Every row comes from one small tree of marks. The marks that hang from a mark follow it in brackets, in the order of their numbers. Every link used is in the known rows. Which tree was each row made from?
Known rows
k_3(k_270(k_733 k_977(k_871))): [-2.51  0.64  0.50 -0.06  3.53 -2.79  1.19 -1.75  2.66 -3.37 -2.07 -1.08
 -2.45  0.13 -0.63 -1.21  2.11  0.88 -0.90  0.62  3.94  1.33 -1.02  1.09]
k_857(k_270(k_871) k_667 k_977): [-0.59 -1.52 -3.53 -1.35 -0.25 -2.42  0.13  2.92 -0.32  1.52 -0.92 -6.47
 -1.31  1.71 -0.21 -3.32  6.66  3.95 -3.55 -6.71  2.06  5.13 -1.48  2.05]
k_899(k_723 k_733(k_977(k_871))): [-0.45 -6.28 -2.30  0.12 -0.84  1.18 -2.39  1.01  0.77 -0.69  1.10 -0.22
 -1.46  2.27  2.32  0.22  0.11  0.67  0.96 -4.41  0.40  1.17 -3.38 -0.91]
k_733(k_977(k_871(k_270 k_899(k_723 k_857)))): [ 1.63 -3.01 -0.07  1.04 -0.22  0.54 -2.60  2.21  0.29  0.80  1.13 -0.91
 -2.24  2.74  0.57 -2.10  2.28  0.72 -4.16 -2.00 -2.07  2.57 -4.64  0.59]
k_857(k_270(k_733)): [ 0.03  0.35 -0.65 -0.58 -0.99 -2.62  0.55  1.61  2.69 -1.26 -0.75 -1.97
 -1.95 -0.73  0.23 -0.95  1.45 -0.92 -1.88 -2.48  2.06 -0.13 -0.85  1.02]
k_733(k_977(k_871(k_270 k_899(k_857)))): [ 1.90 -1.93  0.51  0.73  0.26  0.31 -2.57  1.95 -0.11  0.98  1.18 -0.92
 -1.91  1.86  0.33 -2.67  2.56  1.25 -4.19 -1.32 -1.59  2.14 -3.39  1.20]
k_871(k_899(k_723 k_733(k_977))): [-1.01 -4.61 -2.34  0.01 -2.41  2.00 -3.45  0.90  0.47  0.13 -0.58  0.57
 -3.11  1.56  1.54  0.82 -0.61  1.49 -1.62 -1.10 -1.28  1.62 -3.73  1.14]
k_899(k_723 k_733 k_857(k_667 k_977(k_871(k_270)))): [-0.89 -6.25 -5.16 -0.85 -1.28 -0.35 -3.96  2.83  1.45  2.03  3.82 -3.28
  0.30  4.41  0.72 -1.19  6.24  0.81 -3.60 -8.15 -0.57  3.33 -4.63  1.78]
k_270(k_733 k_977(k_871(k_899(k_723 k_857(k_667))))): [-3.75  0.36  0.54 -1.17  1.20 -0.58  0.39  0.43  3.31 -2.57 -4.22  0.16
 -1.89  2.98 -1.85 -3.68  3.68  1.11 -2.62 -1.78  0.80  1.31 -4.37  0.07]
k_270(k_733 k_871(k_899(k_857(k_667)) k_977)): [ 0.85  1.50  1.52 -1.48 -0.85  1.68  0.93  0.98  3.04 -1.34 -4.79 -2.58
 -2.50  3.27 -2.88 -3.88  4.96  3.40 -5.32  0.75  0.23  0.31 -2.29  3.12]
k_871(k_270(k_977) k_899(k_733 k_857)): [-0.66 -2.01 -0.73  0.30 -2.49  0.93 -3.39  0.51  1.90  2.19  2.61  1.17
 -3.20 -0.10  0.34 -0.24  3.55  1.93 -3.27  0.87 -1.27  1.46 -3.14  4.51]
k_871(k_899(k_723 k_733 k_857(k_667)) k_977): [ 0.10 -3.85 -3.65 -2.11 -4.37  2.27 -4.28  1.91  2.12  1.66 -0.21 -1.66
 -1.66  3.83 -0.33 -1.42  3.48  1.40 -5.20 -2.07 -2.49  2.72 -6.10  4.00]
k_857(k_270(k_733) k_667 k_977(k_871(k_899))): [-2.04 -0.97 -3.73 -2.92  0.13 -3.44 -0.35  4.87  2.25 -0.20 -2.46 -6.66
 -1.28  2.97 -1.98 -5.04  6.93  2.15 -6.71 -7.26  2.44  4.39 -4.52  2.88]
k_733(k_977(k_871(k_270 k_899(k_723)))): [ 1.37 -2.75  0.02  0.75  0.00  1.14 -1.08  2.29  0.24  0.60  0.02 -0.99
 -2.37  2.01  0.13 -2.12  1.50  1.23 -3.40 -1.90 -1.29  2.61 -4.55  0.58]
k_899(k_723): [-0.65 -2.03 -1.05  0.71 -0.81  0.67  0.30  0.31  0.65 -0.29 -0.12  0.23
 -0.61  1.40  0.46  0.90 -0.51 -1.09 -0.07 -1.35 -0.93  0.65 -2.47 -1.28]
k_977(k_871(k_270(k_733) k_899(k_723 k_857))): [ 0.28 -1.20  0.90 -0.19 -0.37  0.62 -0.57  2.43  3.36 -0.04  0.24 -1.68
 -1.25  3.52 -2.12 -2.71  4.32 -0.30 -5.65 -1.55 -0.77  1.08 -5.89  1.37]
k_733(k_977(k_871(k_899(k_723 k_857(k_270 k_667))))): [ 0.12 -3.21 -1.73 -0.56 -0.30 -0.66 -4.22  2.25 -0.07  0.58 -0.45 -2.50
 -1.59  3.33  1.13 -3.12  2.93  1.39 -4.24 -5.01 -1.36  4.50 -4.82 -0.22]
k_733(k_977(k_871(k_899(k_723 k_857)))): [ 0.36 -3.00 -0.32  0.38  0.18  0.16 -3.06  1.31 -0.34 -0.47 -0.35 -0.46
 -1.75  3.54  1.10 -2.10  1.22  0.82 -3.06 -1.72 -1.98  2.31 -4.24 -0.64]
k_899(k_857(k_270(k_977))): [-0.52 -0.65 -0.99  0.30 -1.19 -3.16 -2.67 -0.01  0.69  0.21  2.05 -0.23
 -1.54  0.63  2.09 -0.95  2.75 -0.56 -1.54 -1.39 -0.50  1.58 -1.48  0.88]
k_857(k_270 k_977(k_733)): [-0.79 -3.39 -5.06 -0.72 -1.13 -5.73  0.03  2.94  1.41 -0.07  0.62 -2.80
 -1.48  0.82  1.91 -0.24  4.14 -0.78 -3.67 -2.81  3.45  1.51 -2.99  3.15]
k_733(k_977(k_871(k_270 k_899(k_723 k_857(k_667))))): [ 1.14 -2.79 -0.80  0.29  0.03  0.98 -3.19  2.37  0.09  1.58  0.33 -1.67
 -1.59  2.71  0.01 -2.94  3.33  1.47 -4.76 -4.08 -1.98  3.86 -4.64  0.57]

Write each row's tree
[-1.59 -4.23 -5.53 -0.26 -0.48 -2.50 -2.76  1.78  1.03  0.96  0.41 -1.42
  0.51  4.05  1.11 -0.08  4.77 -1.19 -4.44 -5.19 -0.24  2.40 -3.88  0.86]  k_899(k_723 k_857(k_667 k_977(k_733)))
[ 0.60 -1.14 -0.57 -1.80 -1.41  0.91 -1.14  0.44  1.74  0.58 -3.46 -2.06
 -1.22  3.56 -1.23 -2.90  5.98  3.35 -4.99  1.07  0.72  2.10 -3.78  3.56]  k_270(k_871(k_899(k_857(k_667)) k_977(k_733)))
[ 0.53 -1.51 -0.90 -0.54  0.42 -1.22 -1.64 -1.48  1.72 -0.51 -1.31 -2.58
 -2.62  2.30 -0.06 -0.60  4.48  2.55 -4.88  3.24  2.39  2.77 -2.84  4.21]  k_3(k_270(k_871(k_899(k_857) k_977(k_733))))
[ 2.39 -1.21 -1.51 -0.97 -3.17  0.65  0.71  2.73  3.43  2.04 -1.07 -0.64
 -2.32  0.40 -1.61 -1.28  3.97  0.12 -6.86  2.89  0.51  0.79 -6.05  6.67]  k_871(k_270 k_899 k_977(k_733))
[-0.67 -5.09 -5.34  0.52 -2.11 -4.93 -2.39  2.35  1.76  0.09  2.31 -1.74
 -1.42  3.50  2.88  0.53  4.37 -2.58 -4.63 -3.81  0.35  1.75 -5.03  1.41]  k_899(k_723 k_857(k_270 k_977(k_733)))
[ 1.01  0.78  0.88 -0.05  1.63 -0.81  2.24 -1.21  2.63 -2.62 -2.42 -3.06
 -3.00  0.71 -1.31 -0.97  2.75  2.18 -2.54  1.95  3.50  0.66 -0.16  2.79]  k_3(k_270(k_733 k_871(k_977)))
[-2.97 -0.47 -1.86 -2.57 -0.23 -1.72 -1.89  1.54  1.13  1.13 -2.08 -3.42
 -1.05  0.86 -0.64 -4.20  5.20  2.79 -2.53 -5.55  1.51  5.84 -4.29  1.00]  k_857(k_270(k_977(k_871(k_899))) k_667)
[-0.14 -2.36  0.68 -0.06 -0.83  2.36 -1.54 -0.18 -0.16 -0.15 -1.85 -0.87
 -2.90  1.50  0.35 -0.94  1.98  4.97 -0.55  0.64  0.60  1.45 -0.91  1.28]  k_270(k_871(k_899(k_733(k_977))))
[ 0.78 -1.35 -0.76 -0.26  1.37 -1.35  0.62 -1.67  1.58 -1.03 -1.38 -2.62
 -1.94  0.99  0.04 -0.18  3.42  2.14 -2.30  2.20  3.91  2.06 -1.43  3.08]  k_3(k_270(k_871(k_977(k_733))))
[-3.10 -1.47 -0.36 -0.91  1.67 -2.41  1.07 -0.72  2.01 -1.93 -2.35  1.53
 -0.13  1.14  0.36 -1.70  3.11  0.44  0.51  0.38  3.45  0.67 -3.40  0.24]  k_270(k_977(k_733 k_871))
[-0.80 -1.40 -0.15  0.46  1.22  0.15 -0.90 -1.79  0.42 -0.61 -1.36 -2.62
 -2.94  1.79 -0.22  0.39  2.23  3.03 -2.41  1.62  1.50  3.68 -1.99  1.33]  k_3(k_270(k_871(k_899(k_723))))
[-3.13 -2.40  0.66  0.14 -1.04  2.24  0.47 -1.45  1.01 -1.23 -2.92  0.70
 -3.83  1.99  0.22 -0.77  2.50  4.90  1.10  1.44  0.80  2.12 -3.20  0.70]  k_270(k_871(k_899(k_723 k_733)) k_977)
[-0.59 -1.07 -1.35 -1.24 -0.73 -0.09 -1.07  2.19  1.97 -0.27 -4.39 -4.33
 -3.45  1.48 -0.43 -3.31  4.35  3.52 -4.25 -6.19  1.49  4.19 -2.75  0.73]  k_857(k_270(k_733(k_977) k_871(k_899(k_723))) k_667)
[ 1.68  0.07 -0.94 -1.42 -3.61 -0.97 -1.67  2.46  2.86 -0.09 -0.98 -2.12
 -2.95  2.46 -0.73 -2.66  3.31 -0.08 -6.91  1.13 -1.51  0.83 -4.92  4.82]  k_871(k_899(k_857(k_270(k_733))) k_977)
[ 1.04 -6.56 -2.40  0.94 -1.51  0.56 -4.67  1.36  1.24  0.65  4.25 -0.09
 -1.51  2.95  2.76  0.08  2.49 -0.28 -1.57 -4.96 -1.27  1.33 -3.85  0.24]  k_899(k_723 k_733(k_977(k_871(k_270))) k_857)
[-0.20 -0.98  0.16 -0.96  0.00  0.84 -1.35  2.61  3.22  0.71 -0.41 -2.52
 -0.54  3.55 -2.67 -3.40  5.36  0.45 -6.25 -3.67 -0.72  2.45 -5.82  1.42]  k_977(k_871(k_270(k_733) k_899(k_723 k_857(k_667))))
[ 0.71 -2.14 -1.66 -2.02 -3.76  2.12 -1.45  1.62  1.78  0.54 -0.81 -0.88
 -2.26  1.42 -0.62 -1.19  1.44  1.92 -3.20  1.79 -0.68  0.72 -4.02  4.89]  k_871(k_899(k_733) k_977)
[-0.31 -1.19  0.31  1.08  1.86 -0.28 -0.15 -1.25  1.59 -2.66 -3.29 -2.18
 -4.76  1.53 -0.02 -0.10  1.44  2.71 -3.12  1.03  2.21  2.16 -1.26  1.20]  k_3(k_270(k_733(k_977) k_871(k_899(k_723))))
[ 0.92 -4.25 -2.15  0.47 -1.27 -0.33 -5.65 -0.03 -0.16  0.26  3.40  0.88
 -1.24  0.91  3.32  0.78  0.82  0.61 -0.26 -2.35 -0.75 -0.22  0.46  1.01]  k_899(k_733(k_977) k_857)
[ 0.41 -0.80 -0.97  0.03  1.22 -1.80  2.82  3.30  1.53 -0.53  0.73 -3.16
 -0.89  2.05 -1.60 -2.63  4.31  0.44 -3.74 -2.29  1.28  0.41 -2.58  2.31]  k_857(k_977(k_871(k_270(k_733))))
[ 1.11 -4.15 -1.12 -0.09 -0.48  0.95 -2.30  1.41  0.67  0.51  2.34 -0.66
 -1.24  0.10  1.47 -0.60  1.49  1.74  0.18 -3.29  1.08  0.76 -1.27  1.35]  k_899(k_733(k_977(k_871(k_270))))
[-1.89 -3.97 -1.79 -1.55 -0.10 -1.80 -2.82  1.00  2.81 -0.81 -1.37 -0.09
  0.43  4.83  0.09 -1.37  4.44 -0.84 -4.61 -0.61  1.39  1.38 -7.01  0.73]  k_977(k_733 k_871(k_899(k_723 k_857)))
[-1.28 -4.21 -4.35 -1.95 -0.18 -1.40 -4.68  1.99  0.36  1.24  2.85 -3.22
  1.20  3.50  0.58 -2.15  6.03  1.96 -2.74 -6.47  0.51  2.44 -1.66  2.12]  k_899(k_733 k_857(k_667 k_977(k_871)))
[-3.49 -0.35 -1.71 -2.41 -0.05 -1.86 -0.22  2.04  3.38 -0.81 -3.92 -3.16
 -2.03  1.38 -1.30 -4.10  4.96  1.62 -3.18 -6.31  2.21  4.34 -4.91  0.63]  k_857(k_270(k_733 k_977(k_871(k_899(k_723)))) k_667)
[-0.99 -1.06 -0.80  0.75  1.53 -1.67 -0.23 -0.69  2.07 -2.35 -1.80 -3.15
 -3.99  2.97 -0.60 -0.26  3.74  2.16 -4.79  1.04  1.88  2.02 -1.86  2.35]  k_3(k_270(k_733 k_871(k_899(k_723 k_857(k_977)))))
